Known rows, with every way that one mark hangs from another
Q_840{Q_475}: [  3.6  -0.9 -10.5   5.7  11.3 -15.1   5.7  17.4  16.6 -13.9   9.4  -5.7
 -37.6  -4.6   9.0  28.7  -1.8 -17.6  -2.3   6.7  -7.9  -7.6 -12.9   7.2]
Q_585{Q_374 Q_879}: [  3.9   2.7   2.0   3.6   3.0 -41.2  -5.2  14.1  14.7 -14.2  -7.7 -17.3
 -39.0  -6.7   7.6  -7.1 -10.6  -3.5  18.9   5.6  -0.7 -12.2 -24.7  -4.5]
Q_374{Q_585{Q_879 Q_970}}: [ -2.4  -2.0  13.6  -0.2   1.0 -15.9   6.1 -13.4  23.1  -2.6  -4.6 -28.8
  -7.8   2.3   0.7 -34.3 -11.7   0.6  14.6  -5.1   0.4 -43.6 -24.2   6.8]
Q_359{Q_440}: [  2.1  10.8   2.4  -2.3  -1.2  -4.0   5.9   3.4  11.6  -9.8   9.1   6.5
 -61.8  13.2  -1.0  25.9   4.0 -10.6  -1.8   8.8 -15.5 -29.0 -12.3   6.9]
Q_440{Q_359{Q_228 Q_585{Q_374}}}: [ 11.5  13.7  -6.6   8.0   1.9  -6.5   4.5  15.9 -19.1 -14.8   0.0   1.1
  -5.6 -14.1  33.1  14.9   8.4 -15.3 -11.8 -20.0   8.3  14.0  -7.5 -18.2]
Q_840{Q_475{Q_359{Q_585{Q_879}}}}: [ -6.2   1.0   3.1   6.9   4.8 -27.8  -4.5  18.6  24.8  -0.3   6.7  -5.7
  -2.6  17.6  10.1 -20.3 -17.8 -19.9  -9.4   1.7   0.0  -8.5  -6.4  -4.4]
Q_374{Q_585{Q_970}}: [ -4.3   3.1   7.3  -1.7  -0.8   5.9   9.1 -15.6  15.8 -12.9  -6.2 -27.9
 -22.2  -0.3  -4.8  -9.7  -2.3  -3.6   5.1  -8.6  -5.4 -36.3 -13.1   7.3]
Q_359{Q_228 Q_475 Q_585{Q_374 Q_970}}: [  4.0  15.7  14.9   9.1  -3.5  -6.1 -11.2  16.1 -10.1 -10.2 -28.6 -21.4
   2.6 -50.2  20.2   6.9   3.9  -3.8  11.8  -4.7   2.9  -8.7   3.8  -5.5]
Q_359{Q_228 Q_475 Q_585{Q_970}}: [  1.1  24.1  17.1   8.1   2.0   8.9 -10.2   2.9 -10.8   1.5 -23.4 -18.6
   5.1 -46.6  22.9   8.0   9.7  -9.6   5.0  -1.6  -2.5 -20.8   8.9   6.6]
Q_475{Q_359{Q_228 Q_585{Q_374}}}: [ -7.7  18.5   7.0   5.2  -6.3  -7.7 -21.2  10.9  -3.7  -5.8  -6.5  -7.8
 -10.4  12.0  20.6  -2.3   6.5 -20.6  -3.9  -3.0   3.5   7.8   4.0 -14.6]
Q_599{Q_440{Q_359}}: [  1.5   2.5 -19.1   0.1  18.8  10.0  23.9  -4.8  -1.1 -10.3  31.1  -1.3
 -55.6  17.0  -7.1  31.8  -2.5 -25.9   2.6 -16.8 -22.3 -23.7 -14.0  -3.0]
Q_359{Q_228 Q_440 Q_475 Q_585}: [ -2.4  26.8  16.7   4.8  -7.3   3.5  -8.3  15.0  -9.7  -0.6 -10.5  10.6
 -22.5 -27.9  26.0  32.6  12.4  -9.2   1.5   4.8 -15.0 -21.4  11.2   2.1]
Q_440{Q_359{Q_475 Q_585{Q_374 Q_879}}}: [  1.0   7.0  -1.4   3.6  10.3 -27.6  17.0  27.8  -7.7 -18.6 -11.6 -15.1
 -12.8 -44.9  20.5  -8.8 -14.7   4.8  11.9 -13.8  -5.5  -4.7 -16.0 -19.0]
Q_440{Q_359{Q_475 Q_585{Q_879}}}: [ -1.4  13.6  -0.3   4.6  16.7 -10.9  16.3  20.2  -9.3  -9.8  -7.0 -12.9
 -12.1 -42.1  22.0  -9.1 -10.8  -2.3   2.5 -12.0 -10.4 -14.5 -10.5  -9.8]
Q_970{Q_585}: [  4.0  14.0  -7.8  11.0   9.8   8.2  -1.3  -0.6  -3.1 -10.4  -9.7 -18.4
 -41.4   2.1   9.6   7.7  16.3  -6.7   3.2   2.6  -5.7 -27.8 -13.4  19.7]
Q_599{Q_440}: [ -3.2   6.8  -7.7  -1.4   8.4  -1.5   4.6 -11.5  11.2  -6.5  17.3  -4.3
 -59.8  17.0  -5.7  31.8  -4.5 -19.2   8.0  -4.3 -23.5 -33.4  -3.0   2.8]
Q_440{Q_359{Q_228 Q_585{Q_879}}}: [  9.9  19.4   1.1  13.9  11.2 -10.5   3.8   9.7 -10.7   2.3   5.8   0.4
   8.9  -9.7  40.9 -10.9   4.5 -18.7 -13.1 -12.0   9.7  -6.4 -11.3  -6.5]
Q_599{Q_440{Q_359{Q_228 Q_475 Q_585}}}: [ -3.1  18.6  -4.2   5.5  13.4  12.2   7.4   4.8 -22.1  -1.9  14.9   2.5
 -16.4 -25.5  21.2  37.4   6.9 -21.6   0.2 -19.2 -20.0 -17.0  11.5 -10.3]
Q_238{Q_585}: [ -4.2  17.2  -3.2   3.9   5.5 -14.5  -8.6   3.1   7.6 -14.8  -7.6   1.6
 -54.1   1.8   2.2  -2.4   9.8 -15.9  -3.8  -1.6 -15.4 -17.8 -14.1 -16.1]
Q_970{Q_585{Q_374 Q_879}}: [  6.6   0.9  -3.2  16.1   4.3 -27.0  -6.7  10.8   5.1  -9.3 -17.8 -24.6
 -30.5   0.2   9.9 -17.4   1.7   2.6  20.5   2.5   3.7 -23.2 -26.2  11.5]
Q_440{Q_359{Q_228 Q_475 Q_585{Q_879}}}: [  2.6  23.8   4.8   8.3  14.9  -7.6   3.5  22.5 -20.0   1.9  -6.5  -7.6
   7.6 -43.7  41.2   0.1   4.7 -10.8   5.1  -8.0  -3.6  -7.4  -8.0  -8.3]
Q_970{Q_585{Q_879}}: [  6.7   9.2  -1.6  15.0  12.3  -9.7  -4.5   1.1   4.4   0.2  -9.6 -20.0
 -29.1   0.6  13.4 -19.4   6.0  -2.4  11.0   6.9  -0.3 -35.4 -23.2  21.3]

Rows
[ -0.3  20.9  -7.6   6.6  22.7  17.6   5.2  15.0 -25.2  -6.7   2.0 -11.3
 -30.4 -41.0  24.4  36.8  20.0 -19.3  14.3   3.8 -16.5  -2.3 -13.7  -0.2] | Q_440{Q_359{Q_228 Q_475}}
[  9.2   9.1  18.1   8.9 -21.8 -10.2  -4.8  10.1   2.6  -2.8 -11.0   4.1
  -4.7   2.2   9.4  11.7   4.5  -7.5  -5.9  -3.5   9.2 -18.3  -1.5   0.5] | Q_359{Q_228 Q_440 Q_585{Q_374 Q_970}}
[ -5.0  15.7  22.3   6.1 -11.8  18.2  -8.6   2.1   4.9  10.3   4.2   1.4
  -5.8  29.1   3.6  -0.1  10.5 -22.8  -8.9   4.4   0.0 -23.3   1.6   7.7] | Q_475{Q_359{Q_228 Q_440 Q_585{Q_970}}}
[  8.4  -3.9   7.9   6.7   1.9 -31.3   2.2   8.3  17.7 -11.0 -13.7 -30.3
 -23.3  -7.4  -4.3 -18.2 -13.0  -2.5  23.7   4.0   5.9 -24.4 -30.3   3.9] | Q_585{Q_374 Q_879 Q_970}
[-10.3   5.0   8.7  -2.0 -13.1  -9.8  -0.6  13.4  12.2 -11.7   0.3   3.5
 -39.9  31.4  -4.5   2.8  -6.4 -10.0  -4.5  -2.9  -7.0 -10.8  -0.4 -11.5] | Q_475{Q_359{Q_440 Q_585{Q_374}}}
[ -2.0  21.8  11.9   4.0   2.2   7.8  -6.8  16.6 -10.0   1.7  -1.4   4.0
 -48.0 -22.3  15.5  45.6  16.4 -13.3  16.6  20.3 -21.2 -25.6  -1.9  10.3] | Q_359{Q_228 Q_440 Q_475}
[-10.4  15.4   9.5  -2.1  -8.0   6.4   1.3   3.4  11.2  -6.0   7.1   5.0
 -39.0  31.5  -0.3  -1.7  -1.8 -16.1 -11.8  -2.0 -14.0 -21.9   3.1  -2.8] | Q_475{Q_359{Q_440 Q_585}}
[  1.4   4.4   1.4   7.6  -0.9 -54.8 -12.8  19.8  13.5 -15.2 -16.4  -6.4
 -42.6  -2.6   2.6 -23.2  -3.6  -5.1  12.6  -0.6  -3.4 -13.4 -27.6 -22.7] | Q_238{Q_585{Q_374 Q_879}}
[ -5.2   2.4 -10.5  -2.7   8.7  -6.3  20.7  13.8 -11.2 -20.6   6.2  -5.8
 -34.3 -24.0   1.8  30.0 -10.5  -6.0  10.1 -27.2 -22.8 -13.0   2.0 -22.7] | Q_599{Q_440{Q_359{Q_475 Q_585{Q_374}}}}
[ -1.5  23.9  22.7   7.9  -4.5 -18.2  -9.9  19.3  -4.4   9.9  -9.4   8.9
 -12.5 -28.0  28.5   9.1   1.4  -5.7   4.9  10.6 -10.0 -30.0   2.2   3.0] | Q_359{Q_228 Q_440 Q_475 Q_585{Q_879}}
[  7.6  14.1  12.9   7.5 -18.8 -16.3 -11.4  14.4  -1.8 -10.1  -5.2  14.9
 -21.6   3.1  24.3  23.3   6.5  -9.7  -9.9  -3.6   1.8  -6.8   3.1  -7.9] | Q_359{Q_228 Q_440 Q_585{Q_374}}
[  4.6  25.6  14.0   8.8 -11.2  -3.8  -8.2   4.5  -0.9   1.1   2.5  17.4
 -21.0   6.2  27.2  20.4  12.0 -16.4 -17.4   0.3  -1.1 -20.0   8.9   2.3] | Q_359{Q_228 Q_440 Q_585}
[ -5.4  15.0  17.1   0.5  -4.5 -22.9   2.6  16.5   7.0  -4.2 -11.2   2.6
 -29.5 -23.4  12.4   0.3 -10.9   2.7   7.2   3.3 -16.2 -36.1  -1.6   0.1] | Q_359{Q_440 Q_475 Q_585{Q_879}}
[ -5.5  16.9  11.2   3.6   7.7 -24.2  -5.1  10.3   3.6  -5.6 -18.8 -14.0
 -15.8 -41.6  22.0 -13.3 -10.3   0.1  10.1  -0.9 -10.6 -25.7  -0.2  -4.7] | Q_359{Q_475 Q_585{Q_879}}
[  0.4   7.6   7.9   7.1  15.5  -5.0  24.2  15.0  -4.0  -8.0 -12.7 -25.3
   5.1 -43.3   8.5 -20.4  -9.3  -1.0   6.0 -14.1  -4.4 -26.3 -16.7  -1.6] | Q_440{Q_359{Q_475 Q_585{Q_879 Q_970}}}
[  8.4  17.7  20.3   8.9 -15.5   4.1  -0.5  -0.3   2.0   1.4  -2.8   5.1
  -6.5   5.8  14.0  12.0   9.8 -14.3 -13.2   0.1   5.4 -27.9   2.0  10.9] | Q_359{Q_228 Q_440 Q_585{Q_970}}
[ -7.9   9.4 -10.3  -0.9  15.9   8.2  23.0   1.8 -11.3 -12.0  13.2  -2.9
 -33.7 -22.9   4.6  29.2  -4.1 -13.0   3.1 -23.5 -28.3 -23.1   6.2 -10.7] | Q_599{Q_440{Q_359{Q_475 Q_585}}}
[ -7.8   6.6  -3.2   3.7  15.7  -9.0  20.0   7.3  -3.8  -3.3  11.7  -4.5
 -20.8 -20.9   8.1   5.4 -17.2  -9.2  10.1 -18.2 -21.5 -30.4  -3.1 -11.7] | Q_599{Q_440{Q_359{Q_475 Q_585{Q_879}}}}
[ -0.5  29.8  11.4   6.6   4.1   2.0 -15.6   8.9 -14.4  -4.0 -17.6  -6.2
 -11.8 -44.3  34.7  21.1  13.5 -10.5  -0.3  -0.8  -8.7 -10.7  13.1  -3.0] | Q_359{Q_228 Q_475 Q_585}
[ 11.3   8.2  19.8  13.7  -9.0 -30.9 -13.5   9.8   5.7  -0.1 -18.4 -19.5
  18.9 -14.2  23.0 -23.9  -3.9  -6.6   4.2  -5.5  19.1 -14.2 -11.1  -3.1] | Q_359{Q_228 Q_585{Q_374 Q_879 Q_970}}
[  4.4  13.6  -7.6   7.8   8.0  10.3   8.8  -5.7 -13.0  -0.4  28.5   9.7
 -14.0   9.2  21.7  28.8   6.6 -27.7 -16.8 -25.2  -6.8 -12.9   6.1  -7.6] | Q_599{Q_440{Q_359{Q_228 Q_585}}}
[ -0.2  26.1  -2.4   6.5  14.2  12.4   5.5  16.2 -26.7  -7.0  -3.9  -2.3
  -6.3 -44.4  36.8  23.4  13.2 -13.3  -3.8 -11.5  -8.4  -0.6   0.9 -11.8] | Q_440{Q_359{Q_228 Q_475 Q_585}}
[  2.3   9.7 -13.5   5.0  16.7  13.8   9.5  -4.2 -12.2   1.6  32.4   3.8
 -37.7  12.8  11.4  43.0  11.8 -34.0   1.6 -11.2 -15.5 -16.8 -10.3  -2.1] | Q_599{Q_440{Q_359{Q_228}}}
[ -7.2  22.4  13.7   8.9   1.3 -11.8 -22.3   5.1   3.7  11.5   0.9  -6.8
   2.7  13.0  29.5 -28.1   3.1 -25.7  -5.3   2.5   4.3 -12.4  -0.1  -5.1] | Q_475{Q_359{Q_228 Q_585{Q_879}}}
[ -7.3  14.2  13.0   3.1 -16.8  -5.7 -16.3  15.8   0.7  -0.5   2.6   9.6
 -25.3  28.1  13.7  10.6   9.2 -19.5  -5.4   3.1  -1.0  -2.6   4.5  -9.4] | Q_475{Q_359{Q_228 Q_440 Q_585{Q_374}}}
[  2.2   3.2  -1.4   4.1   6.0  -0.6  22.4  19.4 -12.1 -24.5 -18.9 -25.8
  -7.8 -47.5   2.7   4.5  -3.9   3.3   9.8 -19.1  -4.5  -5.2 -10.3  -9.9] | Q_440{Q_359{Q_475 Q_585{Q_374 Q_970}}}
[  2.8   1.1  -6.8   4.0   8.6  11.6  28.4 -13.6   1.7  -8.0  16.5  -7.6
 -13.3   9.3  -7.5   6.2  -7.3 -18.1 -12.2 -30.2  -7.7 -29.2  -2.9  -2.5] | Q_599{Q_440{Q_359{Q_585{Q_970}}}}
[ -6.3  13.6   1.1  10.0   2.4  -1.3 -14.1  16.8   8.8   3.1  10.3   0.5
   3.5  12.9  27.3  12.5   4.5 -33.3 -16.4   1.4   1.7   7.0   7.3  -3.7] | Q_840{Q_475{Q_359{Q_228 Q_585}}}
[ -3.8   6.6  19.4   2.0 -10.9 -37.8  -1.4  29.6   6.6 -13.4 -18.0  -1.2
 -28.8 -28.4  11.2   2.3 -16.3   8.5  16.8   1.4 -10.6 -24.2  -6.3  -9.3] | Q_359{Q_440 Q_475 Q_585{Q_374 Q_879}}
[ -5.2  17.9  12.8  -3.0  -4.7  -1.3   6.6  10.3   0.4 -12.5  -9.7   6.5
 -40.5 -24.1   7.8  24.4  -0.8  -0.3  -0.2   1.8 -19.8 -27.5   7.7  -0.3] | Q_359{Q_440 Q_475 Q_585}
[ -8.4  27.9   8.5   5.4   1.1  11.1 -18.9  -0.8  -1.9   2.9   0.5  -3.7
  -7.9  12.8  24.5  -3.5  11.8 -27.7 -11.5  -1.4  -0.6  -3.9   8.3  -4.9] | Q_475{Q_359{Q_228 Q_585}}
[  8.1  12.6  18.5  10.3 -17.3 -39.4 -11.9  20.9   5.4   0.0  -4.8  10.6
  -9.2   2.7  27.9  -0.7  -2.1  -7.4  -0.5  -0.7   9.4 -13.3  -6.9  -8.4] | Q_359{Q_228 Q_440 Q_585{Q_374 Q_879}}
[  4.8  -4.0   0.5   7.2  10.6  -7.5  27.4  -9.2   9.0  -0.7  16.2 -11.0
  -1.7  11.1  -4.4 -14.8 -18.1 -14.4  -4.9 -26.8  -1.8 -40.0 -13.6  -2.6] | Q_599{Q_440{Q_359{Q_585{Q_879 Q_970}}}}
[ -8.2   9.5  16.7  -0.1 -10.2  14.7   8.2  -2.9  16.1  -3.8   2.9  -6.0
 -21.9  30.2 -14.7  -9.8  -1.6 -14.7  -8.8  -2.5  -7.3 -31.2  -1.7   4.6] | Q_475{Q_359{Q_440 Q_585{Q_970}}}
[  9.6  24.1  -5.7   7.9   9.2   9.2   5.0   4.4 -18.5  -7.6   7.2   3.4
  -2.7 -12.1  36.6  12.0  15.1 -21.8 -21.6 -17.5   3.6   3.1  -2.8  -8.6] | Q_440{Q_359{Q_228 Q_585}}
[ -9.7   8.9   2.1  -0.6  -3.8  -9.2  -7.8   8.1   7.6 -16.5  -7.5 -15.4
 -28.1  15.5   6.0 -10.3  -5.8 -10.6  -3.8  -8.6  -2.7   0.5   1.0 -18.5] | Q_475{Q_359{Q_585{Q_374}}}
